Each row was made from one path, in order. Every step used is in the known rows, and no mark comes twice. Write each row's path.
(in the rows, 128 means zero)
Known rows
falef > muror > narado: [151 122 117 151 131  92 191 110 145 114 133 134 112 114 124 169  99 154
 206 147 159 115 117 110 150 122 110 126 128 152  95  98 170 113  91  55
 120 136 124 105  90 152 131 132 138 103 177 120  93 142]
muror > sibig > bipin > narado: [131 168  99 137  87 139 165 145 108 120 137 120 151  89 106 144 139  92
  83  89 117  99  74 103  82 119 125 148 118 150 101 118 134  91 137 171
 159 140 133 144 144 144 152 126 127 140 145 153  97 152]
falef > muror > narado > bipin > demod: [ 81 151  98 116 143 115 182 120  76 145 153 177 161 137 123 164  69 180
 168  97 120 104 120 113 152 129 119 149 131 147 107 179 124 123  96  51
 134 108 133 127 115 200 111 133  77 130 176 124 116  98]
sibig > bipin > narado > muror > falef: [142 169  85 113  81 124 174 127 152  88 106 116 135  51 128 176 164  70
 136 137 173 134  79 110  63  64 174 136 119 191  93 121 125  69 170 159
 200 122 144 142 153 167 170  96 124 105 178 161  80 133]
pudiv > vafon: [129  87 151 145 140 120  65 115 137 143 158 134 111 173 150 100 115 155
 121 125 104 130 160 160 149 166 109 134 161 100 154  98 123 144 121 153
  96 148 134 134 126 130  85 111 139 134  95 126 164 147]
bipin > demod > pudiv > vafon > bebi: [ 98 103 159 160 190 157  39 116 128 109 181 153 148 198 220  88  86 128
 122 132 117 122 137 174 152 123 101 143 128 121 211 122  93 186 107 107
 107 116 163 183 134 129  96 110 113 134 102  93 177 142]
sibig > bipin > vafon: [113 132 145 138 111 132  83 153  95 148 130 143 135 177 130 131 150 132
 103  77 101 136 162 163  94 173 104 140 101  65 126 117 134 164 109 113
  92 155 130 145 122 109 131  99 113 134  98  81 173 109]
bebi > vafon > bipin > narado: [137 118 132 100  97 171 158 104 146 102 103 116 128  86 109  77 156  47
 108 178 126 124 120 103 137 142 175 142 144 134 161 115 110 127 148 188
 136  93 126  80 149  55 180 105 137 105 120 163 122 146]
muror > vopun: [142 102 115 122 118 135 117 140 173 149  94  92  92  88  93 153 138 147
 121 135 140 177 109 107 122 138 124 122 155 150 106 101 164 143 140 135
 139 132 126 143 110 115 104 131 148 119 137 128 136 116]
mavef > vafon: [121  89 125 160 176 106 138 157 132 164  86 109 126 156  59 118 129 170
 126 140 148  97 117 141 134 155 141  98 118 119  97  88 133 134 156 148
 102 156  77 121 142  82 101 147  93 157 121 116 143 125]
narado > bipin > vafon: [ 96 119 142 115 139 129 106 141  79 159 120 174 147 174  86 125 121 186
 125  94 110 141 198 130 111 174 101 130 139  73 131 142 127 138 128  77
  60 144 121 112 126 131 117 108 103 160 118  91 162  77]
bebi > vafon: [154 116 119 110 146 112 142  91 155 130 140 108 107 149 121 103 139 119
 126 163 145 120 136 141 144 147 123 116 113  90 136 137 154 145 122 145
 123 118 121 149 133  86 103 102 151 119 109 154 143 128]
falef > muror > sibig > bipin > narado: [138 183 109 142  97 138 189 139  98 103 127 120 148  75 125 157 133  84
 107 105 130 101  72 101  90 102 122 143 120 164 100 127 132  88 127 135
 175 141 139 132 136 148 158 126 128 143 153 144  94 162]
nubi > vopun > muror > sibig > bipin: [152 215 115 140 143  92 129 156 153 125 157  87 123 115 135 171 145 139
  94 101 129 120  96 146  79 101  98 117  79 148  88 158 159 102  89 129
 187 173 129 135 122 214 114 146 170 145 120 119  69 132]
demod > pudiv > vafon > mavef: [129  77 188 138 152 109  56  88 104 117 163 110 114 172 194  99 127  96
 100 115  81 132 175 155 160 120  95 109 147  94 164 144 105 162 141 155
  79 113 129 134 132  66  63 133 132 163  77 137 192 169]
muror > falef: [141 152 103 113 105 117 124 134 163 128 109 148  95 107 110 145 139 144
 173 141 151 142 113 135 102 117 164 112 142 112 110 110 120 125 184 128
 161 146 112 147 118 159 150  99 126 120 145 123 120 116]
sibig > bipin: [127 146 109 139 113 113 115 136 125 152 134 124 134 154 130 148 149 123
  86  74 115 109 108 156 104 159 104 149  99  98 109 114 139 127 118 156
 133 163 123 158 131 136 111 116 120 116 108 127 142 126]
sibig > bipin > demod > pudiv > vafon: [ 99 114 129 140 113 138  29 127  95 125 181 159 137 188 240 116  99 124
  95  75  61 128 143 159 150 138 109 181 142 100 168 140  87 182 107 139
 100 128 187 182 138 130 100 112 110 131 106 106 181 165]
vopun > muror > narado > bipin > demod > pudiv: [100 137  79 110 120 116 118 128 111 124 156 179 143 151 177 148  81 168
 139  88  98 122 127 104 134 105 123 170 135 139 130 173 109 158 103  72
  92 110 173 147 131 161 121 142 111 122 172 109 107 104]
pudiv > vafon > bipin > narado: [119 100 159 121  90 175 113 120 135 110 114 137 138  99 128  81 138  69
 101 147 105 130 137 113 139 156 167 154 178 140 170  97  88 123 150 196
 122 112 134  73 144  82 171 105 132 114 106 148 135 161]
sibig > bipin > demod: [ 93 154 100 121 113 143 106 148  91 159 155 146 149 159 152 145 121 127
 103  62  95 104  96 159 123 158 133 166 105  94 115 151 108 153 109 142
 161 126 132 177 122 154 118 122  78 116 113 112 163 109]
bipin > vafon > mavef: [121  93 198 124 150 112  93 115  89 135 133 110 117 170 113 110 156 110
 124 116 108 141 182 151 124 151 108  87 125  64 138 146 132 163 140 128
  81 117  86 111 120  56  90 128 115 162  72 107 198 112]
nubi > demod > pudiv: [172  96  88 121  91 115  64 130 133 150 115 171  83 165 166 106 118 149
 127  79  83 174 133 102 144 122 104 173 159  56 137  93 166 176 162 125
  81 119 164 155 131  83 156 195 159 114 126  96 146 149]
vopun > muror > narado: [160 113 109 138 130  67 175 114 199 106 144 116 107 121 110 161 124 155
 176 149 153 115 116 116 114 126 128 117 119 174  87 100 182 128  74  93
 104 142 124  88 106 158 116 132 163  89 166 122  64 104]
bipin > vafon: [122 110 149 128 117 139  81 153 112 152 116 155 110 177 101 109 131 163
 137 112 113 152 178 143 111 179 116 124 138  56 138 104 134 168 131 105
  78 143 111 125 108  94 134 115 119 137 104  79 172  94]
vopun > muror: [156 128 117 121 150  90 131 136 186 124 116 110  96 129 105 132 142 151
 139 146 149 135 125 135 101 140 134 112 133 134 121 122 141 136 109 129
 129 157 109  90 119 140 116 132 166 101 118 118  96  89]
demod > pudiv > vafon: [133  87 137 142 120 130  28 119 129 125 158 153 109 177 199 102 102 148
 118 110  83 140 168 145 152 141 101 157 167  86 174 108 103 167 128 142
  71 139 170 154 131 105  99 121 141 133 106 113 168 166]
falef > muror: [152 141 126 132 145 119 155 126 122 133  99 132  97 121 118 144 115 143
 177 145 154 137 124 123 144 137 111 113 148 112 126 117 133 123 130  79
 150 152 110 112 102 130 134 131 131 117 131 112 128 134]
falef > muror > narado > bipin > vafon > mavef: [114 111 192 132 176  90 158  90  63 116 140 129 146 148 123 141 127 121
 147 118 122 125 190 128 136 120  91  83 114 117 120 175 143 133 113  55
  75 108 104  81 117 104  86 119 106 172 120 117 162 117]
nubi > vopun > muror: [163 154 125 117 178  75 100 142 214 121 138  85  88 131  96 146 139 147
 128 151 150 145 132 124  80 126 121 122 125 159 118 135 169 120  91 139
 144 162 109  45 127 152  96 145 181 122 116  89  56  85]
bebi > vafon > pudiv: [133 114 151 107 140 120 146 100 163 117 142  77 120 148 113  84 149  97
 132 197 154 106 143 123 158 131 141 106  84 120 152 166 147 149 105 178
 130 130 134 141 143  49 138  84 164 116  81 144 124 131]
bipin > demod: [ 98 134 105 108 119 149 106 146 103 166 141 156 126 161 116 123 104 161
 141  97 109 119 109 141 139 168 140 150 142  89 129 140 112 156 131 133
 147 119 111 163 116 141 121 137  85 120 124 111 159  92]
narado > muror > sibig: [167 183  98 128 110 135 170 149 116 144 125 106 108  82  93 158 122 178
 144 138 164 138  94 114 128  89 108  96 122 135  85 130 151  59 140 120
 190 135 108 181 114 208 134 178 158 144 158 169  89 130]
mavef > vafon > bipin > narado > muror > falef: [136 150 109 121 101 146 183 142 156  90  65 110 134  42 100 142 165  72
 154 186 181 134  89 107  98  66 212 106 132 200 103 108 100  75 197 161
 196 111 118 107 154 134 188 111 115 117 172 162  83 139]
narado > muror: [156 128  99 119 117 128 148 131 140 144 108 106 116 107  97 152 142 142
 131 140 170 142 114 120 114 118 122 131 130 136 108 113 154  76 136 145
 152 128 110 141 136 148 118 152 139 104 146 156 110 106]
bipin > narado > muror > sibig: [162 179  92 126  96 146 191 145 110 124 118 106 125  55  88 156 126 138
 133 141 158 128  76  92 107  74 126 111 135 167  87 126 149  46 146 138
 190 125 119 161 128 184 147 169 153 146 173 178  68 141]
demod > pudiv: [143 115  99 122  96 133  71 135 134 142 119 160  98 153 155 123 115 150
 127 100 102 144 133 114 134 133 111 156 152  72 145 106 114 158 152 132
  87 137 145 164 123  89 134 149 134 125 126 110 145 133]

Write each row's path
[ 94 120 116 118 107 178  79 162  97 144 102 165 121 147 171  97 106 130
 125 115  82 129 125 129 169 134 163 155 141  89 155 136  57 186 159 130
 119 109 142 155 130  84 165 159  84 128 118 100 166 142] -> mavef > vafon > bipin > demod > pudiv
[118 135 107 133 154  85 205  97 107 135 136 162 153 122  96 173  88 187
 172 121 150 109 140 100 143 120  95 130 131 162  99 149 159  86 102  40
 100 137 131  93 115 191 108 128 118 137 184 139  89 115] -> falef > muror > narado > bipin
[149  66 184 140 150  91  51  82 105 123 164 119 101 183 201  88 129  94
 101  99  67 153 173 145 164 112  93 121 155  83 160 137 138 172 147 153
  77 100 138 131 137  61  77 164 144 155  80 131 195 183] -> nubi > demod > pudiv > vafon > mavef
[ 95  98 121 138 121 123  66 109  96 122 192 179 152 180 215 125  68 167
 126  89  71 120 164 135 164 124 105 176 157 126 154 148  99 165 102  94
  70 113 188 154 130 153  89 124 109 143 147 117 152 152] -> muror > narado > bipin > demod > pudiv > vafon
[128 100 164 122  98 176  42 122 135 129 118 150 109 146 197  70 124 111
 114 146  81 154 176 148 185 155 145 146 167  81 192 107  70 166 149 153
 107 122 154 119 118  93 160 128 148 111  83 121 169 173] -> demod > pudiv > vafon > bipin
[120 103 155 142 140 153 131 153 136 156  58 118 118 122  80  82 147 131
 126 167 132 118 134 144 168 169 174  96 126 108 134  88  91 136 168 159
 126 137  79  89 129  80 158 149 104 133  96 127 151 141] -> mavef > vafon > bipin
[105  91 157 147 167 118 148 150 143 144  97  80 134 152  65  94 143 138
 134 180 155  89 134 122 152 137 153  91  86 141 122 126 130 136 131 182
 113 161 100 118 149  43 130 119 116 150  90 115 119 133] -> mavef > vafon > pudiv
[127  99 173 126 112 165  71 125 139 143 117 140 115 143 155  74 132 117
 120 155 101 145 170 159 180 176 146 131 164  89 179 101  83 143 140 164
 123 133 125  98 113 115 150 117 142 113  75 130 168 155] -> pudiv > vafon > bipin
[117 101 143 130 113 167 158 145 132 122  66 120 142  87  70  89 146  79
 109 162 132 108 110 100 133 150 189 129 148 155 134  87  94 115 172 188
 123 119 100  66 153  46 174 133 102 132 124 142 121 146] -> mavef > vafon > bipin > narado
[129  76 200 138 173 100  81  88 111 127 168  97 116 169 150  99 137 101
 105 125 101 121 169 163 152 140  98  92 145 101 148 139 123 140 136 166
  96 119 103 117 130  84  52 122 129 159  72 147 190 156] -> pudiv > vafon > mavef
[142 141  89 124  95 132 176 130 126 113 114  95 152  79 111 164 161  71
  87 114 159 119  84 103  75  99 130 159 116 186  99 118 152  58 126 180
 164 118 136 124 163 132 136 129 130 101 159 173  88 129] -> sibig > bipin > narado > muror
[136 100 121 132 114 162 177 151 162 111  54  53 129  16  82 155 161  74
 102 178 169 171  83  79 117  92 172 120 144 241  98 100 149  95 152 169
 172  97 129 100 146  93 140 140 139 117 166 166  97 141] -> mavef > vafon > bipin > narado > muror > vopun
[161 132 118 139 157  55 150 120 223 103 163  96 101 120 104 168 121 159
 167 154 156 124 127 109  93 113 118 129 112 192  89 114 203 113  60 101
 115 144 122  58 111 168 104 142 176 110 163 104  38 103] -> nubi > vopun > muror > narado
[148 101 168 115 176  93 140  68 125 119 156  70 110 147 129  97 160  73
 115 158 130 111 151 153 152 126 113  77 108  98 134 170 147 144 133 161
 119  96  92 129 138  52  65 120 137 147  77 170 173 136] -> bebi > vafon > mavef
[ 90 111 163 152 202 131 125 114 123 127 155 160 173 185 116 118 106 165
 145 133 160 122 164 151 116 140  88 114  93 128 166 125 149 146  95  45
  72 129 128 132 121 147 110  99 108 148 133  84 142  88] -> muror > narado > bipin > vafon > bebi
[149 206 111 153 124 121 166 145  88 129 136 118 128 108 149 168 129 139
 127  96 129 112  91 148 123 107  92 114  90 119  93 140 136 104 112  91
 195 166 129 176 107 198 137 139 140 145 133 132 115 162] -> falef > muror > sibig > bipin
[111 111 175 156 193 152  82 136 137 128 135 143 139 191 123  95 123 142
 138 144 158 136 155 167 112 156 102 105 101  93 184 102 132 174 116  84
  95 137 112 144 118 107 123 102 118 135  95  70 174  92] -> bipin > vafon > bebi
[122 125 100 124 157  68 188 102 151 130 144 147 151 128  87 167 104 190
 149 119 150 111 142 104 119 127 107 123 124 179  93 150 164  92  88  69
  85 143 130  81 124 197  94 128 137 124 178 138  68  86] -> vopun > muror > narado > bipin
[104 136 109  97  81 183  63 150 102 142 117 177 114 143 189 100 109 128
 129 103  77 147 126 127 166 142 151 172 152  76 167 141  64 185 150 133
 128 100 152 165 118 103 175 149 106 107 118 103 164 130] -> vafon > bipin > demod > pudiv
[141 188 106 145 108 121 140 148 104 148 144 120 130 125 129 156 139 151
  97  79 119 108  91 152 110 125  93 123  91 101  89 129 138 105 121 131
 172 164 123 189 118 189 126 142 135 146 121 138 119 144] -> muror > sibig > bipin
[ 92 123 154 110 110 185  75 138 101 150 142 160 133 156 170  84 107 124
 125 122  80 134 139 162 182 171 163 148 156  93 172 139  65 168 127 148
 154 103 128 134 110 138 145 122  96 114  88 119 181 129] -> pudiv > vafon > bipin > demod
[155 161 105 114 128  89 139 133 201 101 108 129  88  94 120 149 150 133
 179 162 165 148 112 138  80  97 179  94 129 151 112 130 123 130 158 113
 169 152 123 109 120 172 151  99 155 104 149 121  83 102] -> vopun > muror > falef
[168 183 112 111  96 166 203 132 121 102 115  95 125  41 110 125 146  98
 129 181 161 132  91 101 132  71 145 102 119 166 110 144 132  62 143 143
 208 101 128 151 134 167 175 151 168 138 154 195  77 157] -> bebi > vafon > bipin > narado > muror > sibig
[ 88 144  94 109 141 103 170 122 109 142 162 166 164 146 116 162  87 181
 149  94 120 103 120 120 132 133 134 148 124 161 101 180 135 126  88  74
 123 112 134 118 125 208 101 133  97 123 169 128 101  73] -> vopun > muror > narado > bipin > demod
[105  96 186 127 163  90 137  93  75 131 151 131 148 167 110 132 135 133
 130 104 113 120 195 134 126 139  93  91 113 102 117 169 149 136 121  87
  59 107 100  98 122  97  76 121 106 173 111 123 170 107] -> muror > narado > bipin > vafon > mavef
[150 194  96 142 104 125 160 149 106 139 141  99 139 104 135 174 149 134
  97  93 143 117  83 146 103  95  93 122  80 133  78 138 152  70 117 133
 197 150 129 196 127 209 128 151 146 136 140 161 101 145] -> narado > muror > sibig > bipin
[120  99 147 120  79 178  88 122 129 103 110 148 133 104 160  79 130  63
  98 145  90 137 140 102 139 139 167 165 181 133 185  99  75 137 154 186
 109 108 159  85 149  65 180 114 134 117 114 139 141 175] -> demod > pudiv > vafon > bipin > narado
[114 121  96 124 139  87 181  98 121 152 146 162 155 137  79 162  98 198
 144 100 138 103 146 104 134 143  96 139 129 145  97 136 165  86 110  82
  78 132 121 109 123 183  96 131 117 138 174 145  99  95] -> muror > narado > bipin
[141 174 102 138 101 124 175 142 132  98 132 107 147  78 116 150 148  85
  87 104 126 104  76 104  71 104 136 139 112 177 102 130 138  94 114 158
 162 147 140 122 143 152 150 123 147 135 149 146  76 141] -> vopun > muror > sibig > bipin > narado
[ 97 149  86 113 118 129 130 126  73 125 146 190 146 144 184 158  66 163
 158  88  98 120 128 101 156 104 111 169 141 124 132 172 101 153 115  48
 105 109 174 158 121 157 133 148  95 132 176 106 127 126] -> falef > muror > narado > bipin > demod > pudiv
[144 130 116 104  82 170 172 131 134 114  83 105 134  57  98 128 157  71
 116 162 161 143 104  89 115 113 165 144 149 176 131 108 123  60 150 182
 169  98 122  95 149 112 176 143 137  92 148 173  89 133] -> vafon > bipin > narado > muror
[117 157 161 131 108 144 135 158 103 117 138  91 148 135 126 127 159 114
 117 142 138 125 150 132 118 103 122 112  62 126 123 167 139 125  92 140
 149 147 145 163 131 113 167 101 152 140  95 112 120 129] -> narado > muror > sibig > bipin > vafon > pudiv
[ 92 139 130  96 100 185 102 150 105 160 116 161 127 135 131  97 120 131
 131 122  96 132 117 147 170 173 170 147 147  86 150 140  72 157 142 144
 164 104 108 135 110 132 167 138  93 103 100 117 165 103] -> vafon > bipin > demod
[154 163 107  97  83 148 187 113 166  78  97 109 127  35 132 135 170  47
 156 197 180 148  98 105 101  60 202 117 128 185 125 134 114  81 176 157
 208  89 139 119 152 138 193  90 144  95 163 181  86 142] -> bebi > vafon > bipin > narado > muror > falef
[103 119 166 157 217 113 132 118 146 107 160 148 172 174 125 124 111 162
 149 145 170 122 168 150 103 125  99  98  88 155 166 134 149 152  76  33
  79 132 135 109 123 160 109  98 127 138 135  80 122  77] -> vopun > muror > narado > bipin > vafon > bebi
[144 113 116 107  86 171 165 142 167 113  70  65 120  16 102 160 161  72
 107 166 161 192  91  76 113  96 162 134 155 219 111 104 153  90 144 168
 182  94 143 107 133 114 154 135 155  96 161 170  98 130] -> vafon > bipin > narado > muror > vopun
[110  95 153 183 237 128 131 138 152 139 115 106 147 174  90 101 118 149
 127 165 182  92 109 163 132 138 123  82  89 143 151  87 133 147 136 120
 114 144  83 143 142  98  90 130  93 155 111 103 145 120] -> mavef > vafon > bebi
